Every row comes from one small tree of marks. Brackets hold a mark, then the marks that hang from it, in the order of their numbers. Every link used is in the known rows. Which tree was each row made from?
Known rows
[k_656 [k_126 [k_308 k_382 k_533]]]: [-0.12 -0.82 -0.26  1.52  2.55 -2.71  0.45  0.65  0.45  0.50  0.61 -0.81
  0.13 -0.20  0.12 -0.75 -0.97  0.19  0.15  0.52 -0.03  1.26 -1.05 -0.44]
[k_245 k_151]: [ 0.07 -1.00  0.06  0.82 -0.74  0.61  0.96 -0.98  0.60  0.43  0.10  0.39
  0.17 -0.98  0.06 -1.14 -0.84 -0.14 -0.08  0.57  0.01  1.88 -0.37  0.07]
[k_126 [k_308 k_889] k_656]: [ 0.81 -0.90  0.54  1.07  2.90 -1.52  2.63  0.21  1.16  1.00  0.78  0.06
 -0.01 -0.73  0.56 -1.62  0.16 -0.79 -0.03 -0.42 -0.73  1.30  0.31 -0.05]
[k_308 k_889]: [ 0.01 -0.88  0.00  0.53 -2.28 -1.81  0.10 -0.73  1.21  0.19  1.20  0.20
  0.10 -0.92  0.03 -1.40  0.36 -0.68  0.32  0.23  0.06  1.13 -0.18 -0.25]
[k_900 [k_308 [k_126 k_656] [k_382 [k_867 k_245]] k_533 k_889]]: [ 1.34  0.47 -0.51  2.22 -2.11 -5.47  1.17  1.36  0.93 -0.14  1.69 -0.44
  0.52 -1.14  1.21 -0.04 -0.28  0.49 -0.87 -0.68  2.02  1.70 -0.66 -0.98]
[k_900 [k_308 k_126 [k_382 k_867] k_533 k_889]]: [ 0.98 -0.07 -0.06  2.61 -4.21 -5.21 -0.72  1.20  0.54 -0.08  2.27 -0.44
  0.20 -1.25  1.02 -0.35 -0.54 -0.46 -0.62 -0.52  1.90  0.94 -0.27 -0.71]
[k_889 k_308]: [ 0.17 -1.81 -0.03  0.19  0.54 -1.13  0.51  0.40  0.85  0.47  0.57 -0.05
  0.04 -0.76  0.00 -0.91  0.05 -0.14 -0.48  1.46  0.70  2.15 -0.34 -0.19]
[k_308 k_126 [k_382 k_867] k_533 k_900]: [-0.05 -0.14 -0.31  2.10 -4.48 -5.58 -1.07  0.82  0.62 -0.11  2.06 -0.52
  0.25 -0.76  1.09  0.45 -1.47  0.42 -1.05  0.07  0.86  0.22 -0.47 -1.22]
[k_308 [k_382 k_867] k_533 k_889 k_900]: [-0.35 -0.18  0.13  1.86 -5.84 -4.67 -2.05  0.75  0.66 -0.37  2.42  0.00
  0.24 -0.93  0.73 -0.22 -0.53  0.07 -0.42 -0.46  0.35  1.25 -0.08 -1.31]
[k_308 k_382 k_533 k_889 k_900]: [-0.78 -0.44 -0.10  0.93 -3.88 -5.20 -1.67  0.68  0.65 -0.77  2.23 -0.69
 -0.05 -1.05  0.48 -0.81  0.16  0.52  0.08 -0.53  0.20  1.63 -0.03 -1.46]
[k_151 [k_245 [k_867 [k_382 [k_308 k_126 k_533 k_889]]]]]: [ 0.29 -0.74 -0.01  0.72 -3.81 -3.06  1.24 -1.09  1.01 -0.28  0.87 -0.17
  1.02 -1.51  0.04 -0.01 -0.71  0.79  0.34 -0.85  0.43  0.95 -0.22 -1.59]
[k_867 k_245 [k_382 [k_308 [k_126 k_656] k_533 k_889]]]: [ 0.72  0.02 -0.28  1.47  0.39 -4.39  2.52 -0.33  0.33 -0.07  0.79 -0.42
  1.46 -1.28  0.74 -0.37  0.38  0.98  0.40 -0.38  0.52  0.67 -0.61 -1.90]
[k_245 k_151 [k_867 [k_382 k_308]]]: [ 0.81 -1.25  0.83  1.13 -1.89  2.36  1.63 -1.64 -0.29  0.68 -0.67  1.15
  1.16 -0.95 -0.48 -0.47 -1.78  0.11 -0.29 -0.43  0.07  2.32  0.28 -0.52]
[k_900 [k_308 k_382]]: [ 0.50 -1.25 -0.09  1.08 -1.13 -1.91 -0.17  0.60  0.19 -0.14  0.61 -0.38
 -0.28 -0.81  0.39 -0.81  0.01  0.21 -0.83 -0.17  1.52  2.67 -0.44  0.18]
[k_126 [k_308 [k_382 [k_867 k_245]] k_533] k_656]: [ 0.82 -0.19 -0.05  2.32  2.87 -2.18  1.89  1.35  0.52  0.96  0.08  0.05
  0.71 -0.47  1.20  0.14 -0.60  0.98 -1.44 -0.72 -0.02  2.94 -1.25 -0.67]
[k_308 k_126 [k_382 k_867] k_889]: [ 0.65 -0.05 -0.34  1.81 -4.88 -4.12 -0.31 -0.77  0.84  0.17  2.09  0.18
  0.44 -1.03  0.15 -0.22 -0.74 -0.59 -0.54 -0.19  0.60 -0.20 -0.11 -0.64]
[k_900 [k_308 k_126 [k_382 k_867]]]: [ 1.24 -0.61 -0.15  2.10 -3.19 -3.20  0.10  0.58  0.32  0.27  1.29 -0.07
  0.10 -0.80  0.70  0.00 -1.09 -0.25 -1.38  0.08  1.99  0.98 -0.38  0.16]
[k_726 [k_308 k_126 [k_382 [k_867 k_245]] k_533 k_889 k_900]]: [ 0.65  0.39  0.09  1.61 -6.01 -6.88 -1.43  1.28  0.08 -1.68  2.47 -0.15
  0.58 -0.77  2.35  0.35 -0.92  0.84 -0.70 -0.37  1.97  0.89 -0.22 -2.43]
[k_126 [k_308 k_382 k_533 k_900] k_656]: [-0.02 -0.76  0.23  1.56  2.80 -3.94  1.32  1.78  0.39  0.33  0.97 -1.06
 -0.27 -0.48  1.35 -0.62 -0.52  0.82 -0.80 -0.82 -0.30  2.18 -0.14 -1.01]
[k_151 [k_245 [k_867 k_382]]]: [ 0.33 -1.21 -0.53 -0.75 -3.26  0.28  1.26 -1.60  1.55  0.18 -0.49  0.34
  0.60 -0.94 -0.59 -0.15 -0.69  1.25 -0.24 -0.18  0.45  3.04 -0.21 -0.25]
[k_126 [k_308 [k_382 k_867] k_889 k_900] k_656]: [ 0.64 -0.45  0.76  1.83 -1.05 -3.28  1.01  1.00  0.54  0.43  1.83  0.29
  0.07 -0.69  0.75 -0.56 -0.81 -0.20 -0.92 -1.01 -0.37  1.17  0.81 -0.56]
[k_900 [k_308 [k_126 k_656] [k_382 k_867] k_889]]: [ 1.60 -0.12 -0.10  2.19 -2.98 -4.26  1.40  0.39  0.77  0.20  1.88 -0.23
  0.02 -0.96  0.80 -0.51 -0.57 -0.82 -0.83 -0.67  1.63  0.54  0.19 -0.19]

Which tree is each row?
[ 0.34 -0.77  0.57  1.26 -1.61 -4.59  1.85 -0.11  0.65 -0.23  1.97 -0.51
  0.15 -0.94  0.78 -0.85 -0.54 -0.72  0.03 -0.16  0.02 -1.22  0.40 -1.27]
[k_382 [k_308 [k_126 k_656] k_889 k_900]]
[ 0.00  0.08  0.05  1.49 -1.97 -4.70 -0.87  1.53  0.69 -0.33  1.91  0.28
  0.78 -0.54  0.08 -0.10 -1.22  0.91 -0.16  0.32  0.58  0.86 -0.42 -1.11]
[k_656 [k_126 [k_308 [k_382 [k_867 k_245]] k_533 k_889 k_900]]]
[ 0.21  0.12 -0.77  1.59 -0.69 -5.75  1.38 -0.06  1.13  0.17  1.93 -1.32
  0.02 -0.95  0.87 -0.79  0.05 -0.15  0.09 -0.69  0.25  0.29 -0.38 -1.49]
[k_308 [k_126 k_656] k_382 k_533 k_889]
[ 0.13 -1.03  0.98  1.18 -3.09 -0.10  0.59 -0.15 -0.35  0.03  0.13  0.57
  1.05 -1.06  0.29 -0.16 -2.01  0.78 -0.16 -0.63  0.15  2.33  0.46 -1.48]
[k_245 k_151 [k_867 [k_382 [k_308 k_533 k_900]]]]
[ 0.38 -0.20 -0.34  1.50 -2.66 -0.01  0.22 -0.79  0.11  0.08  0.16  1.07
  0.92 -0.99 -0.07  0.08 -1.22  1.06 -1.08  0.06  0.62  2.66 -0.93 -0.24]
[k_308 [k_382 [k_867 [k_245 k_151]]]]
[ 0.50 -0.39 -0.01  1.20 -2.25  0.98  0.81 -0.83  0.72  0.37 -0.09  1.40
  0.98 -0.99  0.15 -0.24 -1.28  0.47 -0.75  0.76  0.50  2.32 -0.86  0.03]
[k_382 [k_867 [k_245 k_151]]]
[-0.01 -0.21 -0.07  1.08 -4.40 -1.33 -0.59  0.00  0.16 -0.52  0.81  0.95
  0.74 -1.03  0.11  0.30 -1.53  1.55 -1.20  0.16  0.75  2.43 -0.37 -0.66]
[k_308 [k_382 [k_867 [k_245 k_151]]] k_900]
[ 0.13  0.06 -0.38  1.99 -2.30 -1.04 -0.24 -0.04  0.16  0.03  0.29  0.56
  0.96 -1.08  0.55  0.26 -1.10  1.22 -0.91 -0.10  0.60  3.03 -1.33 -0.80]
[k_308 [k_382 [k_867 [k_245 k_151]]] k_533]
[ 0.10 -0.05  0.41  1.68 -1.91 -4.43 -0.98  2.04  0.45 -0.30  1.90  0.42
  0.73 -1.05  0.75 -0.04 -0.50  1.25 -0.93 -0.71  0.28  2.42 -0.20 -1.22]
[k_126 [k_308 [k_382 [k_867 k_245]] k_533 k_889 k_900]]
[ 0.86 -0.84  0.06  0.26 -2.43  1.83  1.61 -1.63  0.61  0.80 -0.50  1.00
  0.91 -0.96 -0.79 -0.68 -1.67  0.38 -0.15 -0.10  0.40  2.92  0.52 -0.31]
[k_245 k_151 [k_867 k_382]]
[ 0.35  0.02 -0.07  1.05 -1.23 -5.69  1.81  0.51  0.39 -0.69  1.47 -0.54
  1.28 -1.30  0.85 -0.24  0.06  1.52  0.31 -0.35  0.71  0.38 -0.09 -2.36]
[k_867 k_245 [k_382 [k_308 [k_126 k_656] k_533 k_889 k_900]]]
[ 0.53  0.07  0.46  2.23 -2.65 -5.23  1.22  0.89  0.75 -0.24  1.95  0.04
  0.94 -1.00  1.44  0.16 -0.90  0.07 -0.53 -0.18  0.48 -0.50 -0.57 -1.86]
[k_382 [k_308 [k_126 k_656] k_533 k_889 k_900] [k_867 k_245]]
[ 0.99 -0.29  0.00  1.39 -4.00 -2.44 -0.69  0.74  0.51 -0.45  1.27  0.74
  0.56 -1.10  0.18 -0.28  0.10  0.47 -1.05 -0.45  1.85  2.78 -0.41 -0.06]
[k_900 [k_308 [k_382 [k_867 k_245]] k_889]]
[ 0.77 -0.99 -0.37  1.61 -2.07 -3.46  0.08  0.53  0.55  0.47  1.43  0.03
  0.37 -0.89  0.13  0.24 -0.99 -0.05 -1.37  1.03  1.34  0.78 -0.32 -0.53]
[k_889 [k_308 k_126 [k_382 k_867]]]
[ 0.39 -0.89  0.21  0.91 -0.23  0.99  1.52 -1.10 -0.68 -0.25 -0.78  1.08
  1.58 -1.30 -0.14 -0.38 -0.44  1.63 -0.08  0.29  0.41  2.58 -0.61 -0.76]
[k_867 [k_245 k_151] [k_382 k_308]]
[ 0.64 -0.01 -0.81  1.47 -2.76 -3.30  0.15 -0.36  0.74  0.15  0.87  0.33
  0.85 -0.76  0.10  0.51 -0.93  0.85 -1.30  0.39  1.07  0.96 -1.16 -0.60]
[k_308 k_126 [k_382 [k_867 k_245]]]
[-0.48 -1.61  0.13  0.40 -0.64 -3.55 -0.66  1.88  0.91 -0.09  1.39 -0.58
 -0.05 -0.88  0.73 -0.59 -0.24  0.55 -0.36  1.30  0.87  2.25 -0.18 -1.08]
[k_889 [k_308 k_533 k_900]]
[ 0.08 -1.51 -0.15 -0.03 -1.17 -4.42  0.31  1.13  1.04 -0.09  1.74 -0.51
 -0.05 -0.97  0.22 -0.50 -0.76  0.37 -0.59  1.67  1.28  0.43  0.31 -0.82]
[k_889 [k_308 k_126 k_900]]
[-0.10 -0.39 -0.78  1.57 -0.83 -4.72  0.04  0.07  0.70  0.17  1.21 -1.14
  0.10 -0.84  0.63 -0.28 -0.44  0.41 -0.41  0.01  0.57  0.75 -1.05 -1.06]
[k_308 k_126 k_382 k_533]
[ 0.02 -0.83 -0.55  0.98  0.33 -6.47  1.12  1.74  0.73 -0.06  1.90 -1.64
 -0.22 -0.84  0.97 -0.14 -0.55  0.87 -0.82  0.50  1.05  0.98 -0.02 -1.76]
[k_889 [k_308 [k_126 k_656] k_382 k_533 k_900]]
[-0.67 -1.39 -0.13  0.68 -1.14 -4.51 -1.18  1.84  0.38 -0.45  1.63 -0.94
 -0.12 -0.89  0.52 -0.28 -0.12  1.06 -0.72  0.64  0.92  2.47 -0.22 -1.40]
[k_889 [k_308 k_382 k_533 k_900]]
[-0.35 -1.04 -0.50  0.79 -1.21 -6.44 -0.63  1.85  0.56 -0.47  2.12 -1.36
 -0.04 -1.01  0.64 -0.08 -0.59  1.13 -0.81  0.85  1.35  1.09 -0.09 -1.68]
[k_889 [k_308 k_126 k_382 k_533 k_900]]
[ 0.40 -0.61 -0.29  1.90 -1.42 -5.90  0.69  1.86  0.74  0.22  2.04 -0.99
  0.09 -0.73  1.25  0.42 -1.24  0.45 -1.33  0.54  1.18  0.64 -0.08 -1.54]
[k_889 [k_308 [k_126 k_656] [k_382 k_867] k_533 k_900]]
[-0.16 -0.33 -0.40  0.57 -4.28 -6.01 -0.67 -0.04  0.88 -0.77  2.63 -0.61
 -0.03 -1.10 -0.03 -0.64 -0.39  0.35 -0.15 -0.13  0.72 -0.17  0.46 -1.21]
[k_308 k_126 k_382 k_889 k_900]
[ 0.32 -0.31  0.25  1.49 -1.84 -5.59  1.59  0.19  0.20 -0.46  1.84 -0.83
  0.82 -1.21  1.01 -0.55 -0.19  0.38  0.56 -0.58  0.38 -0.30  0.40 -2.14]
[k_867 [k_382 [k_308 [k_126 k_656] k_533 k_889 k_900]]]
[-0.14 -0.22 -0.66  1.34 -0.80 -6.15  1.08  0.73  0.86 -0.05  1.70 -1.62
 -0.20 -0.64  1.19 -0.23 -0.77  0.66 -0.54 -0.24  0.50  0.40 -0.43 -1.58]
[k_308 [k_126 k_656] k_382 k_533 k_900]
[ 0.03 -0.71  0.38  2.09 -1.38 -4.27  0.36 -0.12  0.45  0.04  1.71 -0.47
  0.48 -1.20  0.89 -0.81 -0.17 -0.84  0.36 -0.08  0.13 -0.56 -0.66 -1.39]
[k_382 [k_308 k_126 k_533 k_889]]
[-0.16 -0.59 -0.04  1.26 -2.58 -2.71 -0.84  1.79  0.07 -0.49  1.21  0.42
  0.78 -1.27  0.43  0.44 -1.24  1.95 -1.28  0.70  1.33  3.23 -0.43 -1.31]
[k_889 [k_308 [k_382 [k_867 [k_245 k_151]]] k_533 k_900]]
[ 1.67  0.40 -0.27  1.91 -2.42 -2.99  2.10  0.28  0.48 -0.21  1.30  0.37
  0.61 -1.39  0.51 -0.34 -1.03  0.51 -0.87 -0.60  1.94  1.63  0.05 -0.32]
[k_900 [k_308 [k_126 k_656] [k_382 [k_867 [k_245 k_151]]] k_889]]
[ 0.00 -0.74  0.21  0.34 -5.33 -4.45  0.51 -0.29  0.94 -0.91  1.56 -0.34
  0.88 -1.53  0.16  0.16 -1.00  1.23  0.26 -0.81  0.53  0.64  0.28 -1.99]
[k_151 [k_245 [k_867 [k_382 [k_308 k_126 k_533 k_889 k_900]]]]]
